Each row comes from the steps of one walk. Every step used is in the known rows, and no mark comes twice. Write the walk behind each row, first mark first.
Known rows
vaveb, kuli, gozib, zisamis: [ -9  -3   4 -29  -2  -1  13  -4   8   1  -4  33   7  14  -5  12 -13   8
  -6  -2 -13  10 -15  -3 -28  -1   5 -29  19 -11]
lafe, vaveb, kuli, gozib: [  1 -17  33 -35  -3   1  10  -2   8  -9   2  17   3   3   5   2   7  -1
 -16   3   6   5  -8  -3 -22  -2   4 -19   9   0]
vutot, mugo, kupek: [  0  24 -35  -1  -4  -5 -16   9   5   0  10   2   2  -9  10  -5  -6   5
  -6  -4   5  16 -16   0   2  -6  16   9 -10   0]
fatat, zisamis, zuna: [  4 -10  -5  -5  -7  -5   3  -4   2  -6  11  11   7  -9  -4  -1  13   4
  12  23   7  -7 -13   4  -8  -6  -1   7  -2  -4]
vaveb, kuli, gozib, zisamis, fatat: [ -3   5  -6 -26  -2  -3  22  -2  15   3 -16  38   8  12 -12  15 -10   6
  11  -4  -6   8 -19  -3 -16   3   2 -10  15  -7]
zisamis, zuna, mugo, kupek: [ -1  18   4   9  -9   3 -23  -3   1   5  27  19   6 -10   7  -3  -3   5
 -16  10   9   1 -23  -1   0  -6  -3  14  -5 -10]
bazi, kuli, vaveb, lafe: [ -4 -17  -5  -5   9   3   5   7  -7   9   6  -5   9  13  -1  -6 -14   3
  14  -3  -5  -8  -7  -2   5  -9   0   0  -2 -11]
zuna, mugo, fatat, zisamis, gozib, kuli: [  7 -16  -1  -3 -16  -3 -11  -1  15   1  36  14  12  -1 -18  -3   5  11
  37   8   2   0 -19  -7  -3  -5  -1  -1 -13   2]
zisamis, fatat, mugo: [  3   3 -23   1  -1  -2  17  13  10  -1 -19  -4   2 -20 -14 -12   0   1
  30   0  12  -2  -8   6  19   3   9  36  -7   5]
gozib, kuli, vaveb: [  5 -11  23  -1   3  -1   2   5   4  -1   5 -18   3   8  -5  -7  -6   3
  19 -13  -2   7 -16  -5  19  -1   8  14  -4  -6]
zisamis, gozib, kuli, vaveb: [  1  -6  32  -1  -3  -4   2   1   9  -5  18 -19   6  -5  -9  -3   2   2
  15  -4  -2   4 -27  -4  10  -3   9  26  -8  -4]
bazi, kuli, gozib, zisamis: [-13  -2   4  -8   4  -1  -7  -1  -1   3  16  20   9   7 -10  10 -25   4
  12  -2 -15   6 -23   3 -16  -9  -2 -33  14 -17]
bazi, zisamis, zuna, mugo, fatat: [ 17  -6   2  16 -10   1   1 -13   2   3  31  18  10   9  -6  -9  -5   4
 -12  29   6  -3   0  -5 -24 -13 -15   7   1  -8]
mugo, fatat, zisamis, bazi, kuli: [  9   1 -37  -9  -8  -4   5 -14  -5   1  25  15   8   4 -18  -7  -8  12
  30  17   2 -14   0   0  -8  -4  14 -19   1   7]
vaveb, kuli: [  1   7   1 -17  -5   2  12  -3   1  -5 -16  14   1  19   0   7  -3   3
  -4   4   2   1  -1  -1 -10   7   7 -12   6   0]
kuli, gozib, zisamis: [-10 -11   2 -13   2  -3   1  -2   5   5  11  19   6  -7  -5   6 -10   5
  -1  -9 -14   8 -13  -2 -19  -8   0 -20  15 -11]
zisamis, zuna, mugo, vutot: [ -2  -2   2  -5  -8   2  -7 -10   4   4  29   7   4   4   3   3  -4   6
 -13  22   4  -5 -16   4 -16  -9  -9  11   3   0]
gozib, zisamis, zuna, mugo: [  1  -7  -7   6  -4   7  -4  -3   4  14  16  23  13   5  -5  -6  -9   6
   9  15   0   0 -18   1 -10 -12 -23  -2   5 -18]
kuli, gozib, zisamis, zuna: [ -7 -11  18  -6  -2  -3  -2  -7   6   2  14  22   8  -8  -7  14  -7   4
 -10  15 -11   4 -26   3 -26 -12   0  -4  15 -16]
fatat, zisamis, gozib, kuli: [ -2  -2  13  -8 -11  -8  -4   0  13  -6  17   1  10  -8 -16  12  11   3
  35   4   4   3 -26  -1   0   2   4   6 -12  -1]
gozib, zisamis, zuna, mugo, fatat: [ 10 -16 -11  12  -9   6  -2  -5   5  14  23  26  13  10 -11  -9 -10  11
   7  23  -5  -3 -13  -1 -18 -16  -9  -5   6 -10]
vaveb, lafe: [ -5 -12 -16  -5   3   2   1   4   3  10  -3   8   4   3   0   9  -2   2
  -3   0  -7  -5   3  -2  -6  -3  -3   6  -2  -2]
bazi, kuli: [ -3   7   4   4   1   3  -8   2  -7  -3   4   0   4  11  -5   5 -15  -1
  14   5   1  -2  -9   4   3  -1  -3 -13   0  -6]
fatat, mugo: [ -1  -5 -13  -3   0   1   7  11   4  -5  -8  -9   1 -14  -6 -16  -2   2
  14   1   7  -2  -4   7   7  -3  13  14  -3   1]
zisamis, gozib: [ -3   3  13   2  -7  -3  -2  -4   5  -5  12  -2   3 -11  -3   2   9  -1
  -1   6   0  -3 -11   1 -12  -2   1  11  -6   1]
vaveb, kuli, gozib: [ -7  -1  21 -29  -4  -3   8  -7   7  -8  -2  25   0   5   4  16  -7   3
 -19  -1  -5   6  -8  -2 -23   2  12 -20  12  -2]
vutot, mugo: [  2   1 -26  -7  -1  -2  -2   7   9  -2   2  -5   1  -3   7  -5  -4   1
   8   4   1  10  -2   2  -2  -8   3   7  -8   2]
vutot, mugo, fatat, zisamis, gozib, kuli: [  8 -13 -22  -6 -16 -10  -4   6  21  -9  23   3  10  -4 -16   0   4  10
  44  17   0  10 -24  -2  -9  -9  19  10 -16   9]
gozib, kuli: [  0   2  16   2   0   0  -9   4   7  -1   0  -5   2   8  -6  14  -9  -1
  16  -6  -2   8 -17   0  12   5   1   3  -3  -2]
fatat, zisamis, gozib, kuli, vaveb: [  3 -18  17 -12  -6  -9   7   2  10  -6  23 -11  11  -9 -12  -7  14   6
  35  -3   3   2 -24  -6   8  -3  11  16 -11  -5]

Write each row's walk
[ 13 -18 -52 -12  -7  -7   7   7  12  -4   9   9   5   0  -4 -16   3  11
  27  14  -1   4   4  -1 -10 -12  17  -5  -7   9]
vutot, mugo, fatat, zisamis
[ -1 -27   2 -18  -3  -7   7   5  13   4  18  -3  15  -7 -14   1  11   7
  32  -3  -3  -3 -25  -8   3  -6   6  21 -12  -7]
fatat, zisamis, gozib, kuli, vaveb, lafe
[  8 -14 -11   3  -6   5  -5  -3   3   9  17  14   2   6  -1 -15  -7   8
   2   5  -2  -3   7  -5  -6  -7  -2 -10  -1   4]
zuna, mugo, fatat
[ -3 -18  21  -6  -1  -3   2   4  10   6  14 -12  11  -2  -9  11   1   3
  13  -6  -7   0 -25  -5   4  -5   4  31 -10  -7]
zisamis, gozib, kuli, vaveb, lafe
[  3   6 -31  -8  -2   0  10 -10  -1  14  12  12   7   1 -12  -6  -9   8
   8   2  -3  -3  -4  -2  -9  -4   1  -7  10  -5]
gozib, zisamis, bazi
[ -1   5 -30  -9  -3  -4  20   9  12  -5 -11  -9   1 -10 -15  -7  -2   4
  21   5  10  -4 -13   8   7  -1  18  32  -2  13]
zisamis, fatat, mugo, vutot
[ 12 -21  -6  -1 -10  -4   7  -5   3  -6  15  17   7  -3 -11  -3  10   9
  10  30   2  -9  -7   2 -16  -9  12   1   0   4]
mugo, fatat, zisamis, zuna
[  5   5 -25  -7   3   2  13  -9 -11  12  19  -1  12  11 -14 -22 -20   9
  23  -1  -2  -7 -14  -2   3 -11   3  -9  10 -14]
gozib, zisamis, bazi, kuli, vaveb
[  2  -8 -20 -21  -7  -8  -2 -16  -1  -1  35  24   6  -8 -13  -1 -14  13
  15  13  -6 -10  -8  -2 -21  -8  18 -27   7   5]
mugo, fatat, zisamis, bazi, kuli, gozib
[  9  -8  14 -22  -4   6  14   1   3  -7  -7   8   4  14   1  -8  12  -1
  -2   7  14   1  -4  -2 -11   2  -3 -12   2   1]
lafe, vaveb, kuli
[ -4   4  30   2  -8  -3 -12   1  12  -4  13  -8   6  -4 -11  20   1  -1
  15   0   0   5 -28   1   1   4   4  11  -9   0]
zisamis, gozib, kuli
[ -1  17 -13  -2  -1   1  -4 -12  -8   4  14   3   2   5  -7   2 -19   2
  10   8   4 -10  -6   4   1   0   3  -8   1   0]
zisamis, bazi, kuli
[ 10  -8 -33   1  -5  -3   0   6  10  -3   7  -1   0   3  -1  -9  -7   7
   8  13  -4   8   0  -1 -10 -11  14   2  -4  11]
vutot, mugo, fatat
[  6 -15   2  -2 -14  -9  -2  -1  14  -8  22   7  10  -2 -23   8   9   9
  33  10  -1   0 -20  -3  -9  -1  16   3  -9   7]
mugo, fatat, zisamis, gozib, kuli
[  1 -17  14 -35  -2   3  16  -1   9  -1   4  27  10  10  -5  -3   2   4
  -3   2  -1   8 -15  -4 -29  -6  -2 -30  16 -10]
lafe, vaveb, kuli, gozib, zisamis
[ 15 -10 -69 -19 -12  -8  11  -7   9   1  22  11   4 -10  -7 -19   0  14
  24  17   3  -2   2  -4 -13 -11  21  -2  -6  14]
vutot, mugo, fatat, zisamis, bazi
[ -8   7   4 -16  -1  -3  -9 -15  -4   1  23  13   2  -7  -4  11 -23   4
  -4   3  -5  -6 -16   3 -12  -4   5 -15   7  -3]
zisamis, bazi, kuli, gozib
[ -1 -10 -41 -14   7   4  14  -5  -8  23  18   7  16  13 -12  -9 -22  11
  22  -1  -8 -11 -11  -4  -4 -13  -2  -3   8 -16]
gozib, zisamis, bazi, kuli, vaveb, lafe
[ -6  -2 -25 -13  -3  -4  10   7   4  -6   0 -16  -1  -7  -7 -12  -3   6
   5   5   4  -3  -9   8  -5  -4  22  12   3   9]
fatat, mugo, vutot
[  9 -15 -39 -10 -15 -11   4   1  15  -8  22   6   8 -13  -9 -12  12  11
  27  23   2   2  -8  -1 -22 -13  19   5 -13  13]
vutot, mugo, fatat, zisamis, gozib
[ 10 -16 -27  -7  -6  -6   8   0   2  -2  10  11   5   1 -11 -12   8  10
  18  10  -1  -5   5  -5 -11  -5  12 -10   0   8]
mugo, fatat, zisamis
[  4 -16  -5  -7  -9   1  -3  -5   4   4  20  19   9  -9   1  -9   8   7
  15  21   9  -7  -8   0  -5  -8 -16   7  -6 -10]
fatat, zisamis, zuna, mugo
[ -5   6 -13 -38  -5  -2  18 -18   6   6   7  34   7   6  -9   9 -15  11
 -11   0 -10   3 -13  -3 -31  -1  11 -26  22  -6]
vaveb, kuli, gozib, zisamis, bazi
[ 10 -14   4  11 -10   5  -9  -6   4   6  23  18   5   1  -2  -7  -3   8
  -3  27   1  -7  -7   0 -14 -11  -3   6  -2  -1]
zisamis, zuna, mugo, fatat
[  5 -10  -2 -43  -5   2  19 -14   7   5  12  29   9   2  -7  -5  -2   7
  -8   3   1   2 -15  -5 -31  -6   4 -23  17  -6]
lafe, vaveb, kuli, gozib, zisamis, bazi
[  6   7  -6  -6   3   0   7 -11 -11   3  18  -9   4   3  -5 -17 -16   5
  13   2   3 -10 -10  -2   8  -5   9   3   2  -5]
zisamis, bazi, kuli, vaveb
[ 10  12 -31   4   0  -5  26   6  10  -1 -14  -4   8 -12 -17 -15   0  -3
  22   3  19   2  -2   1   7   1  -1  35  -5  -5]
bazi, zisamis, fatat, mugo
[  6   0 -33 -20  -6  -5  11 -12   0   4  16  10   5 -13  -7  -9   8   8
  16   5   7  -9   1  -3  -4  -1   4   0  -1   5]
fatat, zisamis, bazi
